Every row comes from one small tree of marks. Brackets hold a mark, then the marks that hang from it, in alphabetical order. Every link used is in the known rows. Which tree was each row made from?
Known rows:
(J (R A)): [ 19.0  -5.8  -4.3   7.4  13.6  12.5  10.4  13.1   0.2 -20.4  23.6  -8.9
  -2.4   4.6 -17.9 -13.7 -25.3   0.3  -8.4   0.7  11.8  -8.5]
(C J (P N)): [  5.8  10.5  -7.3  10.2  -7.2   1.6  21.4   2.9 -34.5 -30.5  19.2  -5.7
  29.3  21.5 -24.8 -16.8 -31.7  -1.3   9.3 -30.8   8.9 -21.6]
(J (C F (P N))): [ 17.4  12.6   1.5   2.6  -2.8  -0.1  47.9  -8.8  -8.2 -29.1  15.7  -9.6
  32.3  24.4 -26.2 -37.8 -23.5   6.0  18.5 -21.0  12.4 -23.1]
(H (A (R L U))): [ 25.8   7.9  14.5   7.7  15.2  10.8  -7.3  16.0  -4.3 -23.4  17.4 -11.4
   5.0  15.7 -14.7  -6.4 -17.1  -2.0   2.0  -1.6  11.4  -1.4]
(N P): [ -6.2  12.2   8.9  16.5  -1.8   1.1  11.9 -13.3   4.4 -27.2  14.1 -18.6
  19.2   5.6 -17.1  -6.1 -21.6   0.1   7.3 -12.8  12.8 -11.0]
(J C (R A)): [ 20.2  -4.0   0.7   1.3  13.2  10.5  24.2   6.3   8.9 -28.2  20.8 -10.1
  -7.5  10.4 -20.6 -32.4 -28.4   3.9  -1.4   1.7  14.1 -15.6]
(A R): [  2.6  10.5  -4.7  11.5  -0.1   3.1   3.1   3.7  -9.8 -29.9  16.0 -22.0
  20.9   9.0 -19.4   0.3 -11.0  -5.6  -4.4  -1.7  13.3   1.2]
(R (A H) (J C) L U): [ 53.7  30.8   0.4  -0.8  27.0   9.9  45.4  28.4  33.5  -6.6  14.7   4.6
 -13.9  28.0 -19.7 -19.7 -29.8   1.5  18.6   1.7  16.9  -9.8]
(U (R (J C) L)): [ 27.3  21.6   4.6  -3.5   4.4   3.8  35.9  12.4  26.9 -33.3  15.6 -15.5
   1.9  17.0 -19.0  -9.0 -14.0   6.5  -0.2  -1.6  -1.9 -33.1]
(H (A (R J L U))): [ 32.5  17.3  14.4   4.8  16.3  12.0  -0.4  20.5  -1.6 -17.5  18.8  -7.2
   1.9  18.1 -15.4  -7.3 -21.3  -3.3   0.2  -3.4   9.4  -3.2]
(H (A R)): [ 10.3  -4.2   8.6  11.0   2.6   7.8 -12.2   1.6 -18.5 -22.7  21.4 -15.5
  14.9  11.4 -17.8  -4.3 -20.2  -4.2   0.6  -3.7   9.8   4.1]
(U R): [ 10.5  -3.3  -1.5   7.0  -7.1   1.5  16.4   5.1  13.0 -29.6  21.1 -19.5
  17.9   6.2 -18.6   3.4  -6.7   3.1   1.8  -1.6  -0.6 -22.9]
(L (R U)): [ 23.3   3.8  -1.8   1.8   4.2  11.8  25.2   6.3   9.7 -26.3  18.7 -15.7
   5.0   1.3 -10.0 -13.5 -13.7   5.7   0.1  -4.3   8.8 -19.7]
(C F (J (R U))): [ 35.8  13.4  -7.3  -0.8   1.5  13.5  14.7  13.0  18.6 -23.2  22.0   1.6
  12.1  14.8 -19.8 -29.6 -13.0   8.8   9.3 -28.4  20.0  -7.2]
(H (A (R (J C) L U))): [ 33.0  18.4  17.2   1.5  15.7  11.1   6.7  16.8   3.1 -21.6  17.0  -7.9
  -0.3  20.6 -16.9 -17.2 -23.1  -1.4   3.8  -3.4  10.5  -6.8]
(A H R): [ 10.3   5.7 -12.0  15.9  -4.4  -1.7  -4.0   5.4  -7.7 -15.0  14.9 -22.7
  30.0  10.7 -21.3   7.6 -12.7  -7.4   0.7   3.9  18.7  23.2]
(C F (J R) P): [ 18.2   4.2  -7.4   4.8   0.0   6.7  19.2   6.9  -6.5 -22.5  18.2  -2.5
  24.7  15.0 -24.2 -25.6 -21.5   8.5  13.2 -39.8  14.9 -13.9]
(R A (J (C F P)) L U): [ 50.2  34.9   7.2  -2.3  32.2  11.3  65.6  29.0  29.5 -12.8  13.4   8.7
  -7.1  30.1 -21.5 -28.9 -27.6   6.6  27.1 -17.7  12.8 -28.4]
(R A J L): [ 30.8  28.3  -2.8   1.9  24.2  14.2  33.8  19.0  10.0 -18.8  17.5  -0.6
 -12.5  19.7 -17.9  -7.5 -30.1   0.2   0.9  -4.3   8.3 -17.1]
(U (R L)): [ 18.3   8.4   1.1   4.0   3.1   4.0  17.3  11.6  16.9 -35.7  15.8 -20.0
   9.5  10.4 -16.0   3.3  -6.5   5.8  -3.0   0.6  -1.0 -26.4]

Which tree is each row?
[ 26.7  17.5  -4.3  -6.6   1.0  11.3  43.3  -5.2  11.7 -26.6  18.0 -14.6
   6.7   8.1 -15.3 -27.1 -21.0   9.1   1.1 -12.8   7.6 -18.7]  (L (R (J (C F))))
[ 33.0  11.6  -0.5   5.6  15.3   0.4  44.3  23.3  19.2 -15.1  15.9  -9.2
   4.9  20.6 -23.1   0.7 -23.9   3.6  14.9  -2.1  -0.3 -17.9]  (U (R (A H) (J (C P)) L))
[ 61.9  35.5  -1.1  -2.6  28.0  10.7  53.4  28.1  41.2  -3.4  15.2   8.2
  -7.0  30.6 -21.2 -23.8 -26.0   5.3  25.3  -5.4  19.4  -4.0]  (R (A H) (J (C F)) L U)
[ 47.9  14.7  -6.7  -1.2  15.5  12.3  53.2  15.6  25.2  -4.8  20.9  -2.8
   1.3  12.7 -16.6 -20.3 -25.4   6.6  18.3  -6.9  13.3  -2.5]  (L (R (A H) (J (C F)) U))
[ 43.2  11.0  -4.9   1.6  16.6   9.4  57.8  17.6  17.7  -2.6  19.2  -2.3
   6.6  13.1 -18.2 -19.7 -28.1   6.5  23.2 -12.8  11.6  -7.8]  (L (R (A H) (J (C F P)) U))
[ 27.7  10.3  -9.1  10.1  19.4   8.4  16.5  12.9   5.7 -16.2  15.2  -8.1
  -1.6  18.2 -18.4  -0.4 -25.1   0.9   7.6   3.7  15.4   3.2]  (R (A H) L)
[ 27.0  29.9  -5.8   5.3   7.4   0.9  14.2  12.6   6.9 -18.9   9.5 -18.9
  13.9  21.2 -21.6  -5.3 -19.9  -3.8  -1.1   3.7  17.4  12.6]  (A H (R (J C) L))
[ 32.0  17.1   1.5  -5.8   5.5  12.1  43.0   6.8  19.5 -23.8  18.2 -11.6
  -2.2   7.5 -12.6 -26.2 -20.5   6.0   2.4  -6.2   7.8 -26.8]  (L (R (J C) U))
[ 36.6  15.3  -2.6   2.6  13.8   3.0  39.5  22.3  27.6 -17.1  18.0  -9.3
   0.0  19.6 -21.6   0.5 -21.7   3.8  10.1   3.6   1.7 -12.8]  (U (R (A H) (J C) L))
[ 38.9  16.6 -11.5   8.0  16.1   7.5  31.1  23.3 -19.1 -15.4  19.0   3.5
  25.7  25.7 -26.2 -20.4 -34.5   6.5  13.4 -32.5  15.9   1.7]  (C F (J (R (A H) L)) (P N))
[ 27.1   1.2  -4.0   5.0  16.0  14.1  33.9  14.6   8.2 -19.5  21.6  -9.3
  -3.0   3.4 -11.5  -8.4 -20.2   4.5   6.1  -2.7   9.0 -14.2]  (L (R A U))
[ 43.1  14.6  -7.1   8.5  14.2   9.3  33.8  26.8  22.7   7.7  23.8   6.1
   1.3  18.7 -20.4  -5.7 -26.9  -4.9  18.5  -2.0  15.2   1.2]  (R (A H) J U)
[ 42.4  10.0 -10.2  10.1  11.9   6.7  35.5  27.4 -12.5  -6.3  23.8   8.8
  30.7  23.8 -26.7 -22.7 -31.2   4.0  22.5 -33.9  17.6   1.8]  (C F (J (R (A H) U)) (P N))
[ 41.6  14.4  -3.6   8.8  25.4  10.3  23.3  26.9  22.0  -9.8  15.5  -1.0
  -4.8  20.5 -16.2  -3.2 -21.0   1.0  15.8   4.5  18.0  -1.4]  (R (A H) L U)
[ 37.7  13.9   4.0   0.8  26.7   8.6  48.9  17.0  -3.6 -27.1  15.9  -4.6
   8.6  23.2 -23.9 -38.3 -33.3   9.5   7.2 -12.9  13.1 -18.4]  (J (C F (P N)) (R A L))
[ 43.6   5.7  -1.5   6.7  26.6  13.5  12.1  31.6  19.0 -12.3  18.2  -4.5
  -8.8  11.7 -15.0 -11.4 -23.1   2.2  -2.7   6.7  16.9  -1.8]  (J (R (A H) L U))
[ 41.1  27.2  -4.6   1.9  23.2   6.1  52.6  15.7  14.8  -7.7  12.5   1.5
   3.5  29.5 -24.9 -19.9 -33.8   5.0  23.4 -13.5  14.4  -5.4]  (R (A H) (J (C F P)) L)
[ 16.4   5.4   8.3   7.9   3.7   9.1  -4.8   6.1 -15.2 -16.7  22.5 -11.4
  11.6  13.4 -18.4  -5.4 -24.4  -5.7  -1.1  -6.0   7.6   2.8]  (H (A (R J)))
[ 27.2  18.0  -2.5   9.9   3.1  -3.0  23.4  19.5   8.2  -4.3  13.1 -12.2
  24.3  19.1 -23.9  -7.2 -18.8  -6.8  13.7  -3.1  18.0   7.5]  (A H (R (J (C P)) U))
[ 52.4  29.4  -3.5   4.2  27.4  12.0  35.1  34.2  26.6  -0.6  17.0   5.3
  -9.8  23.8 -17.6  -5.0 -27.1  -1.4  13.0   0.9  15.0  -4.0]  (R (A H) J L U)
[ 38.0  32.1  -4.9   8.3  12.4   3.5  11.1  28.2  13.7  -8.4  11.6 -12.7
  13.5  19.4 -18.4   4.6 -14.0  -5.8   1.1   3.9  18.2  13.9]  (A H (R J L U))
[ 41.1  11.1  -5.6   0.6  14.6  11.5  46.6  16.2  19.3  -8.1  20.5  -5.1
  -4.4  10.6 -15.4 -16.7 -28.3   3.5  12.6  -1.3  11.4  -6.4]  (L (R (A H) (J C) U))
[ 43.5   8.3 -12.6   4.0   9.0  12.9  17.7  20.6  19.7 -10.1  24.3   6.0
  10.7  17.0 -22.4 -21.9 -19.5   6.9  17.4 -24.5  22.8   8.5]  (C F (J (R (A H) U)))
[ 38.6  33.5  -1.4   4.3  12.8   1.7  18.8  24.1  20.1 -13.6  10.0 -13.2
  10.7  22.6 -20.1  -7.8 -16.0  -3.9   5.5   4.3  19.5   9.1]  (A H (R (J C) L U))
[ 27.8  10.6   6.8  -3.2  14.6   6.9  33.5   5.6  10.0 -33.2  10.4 -12.6
   7.7  16.7 -20.9 -41.4 -21.2  12.6   3.4 -16.0  13.9 -26.2]  (J (C F P) (R L))
[ 37.4  21.9   0.8  -1.9  17.1   6.7  50.5  20.4  32.2 -24.0  18.8  -6.1
   0.3  20.4 -21.7  -7.4 -17.4   8.0  12.0  -5.9   0.2 -23.0]  (U (R A (J (C F)) L))
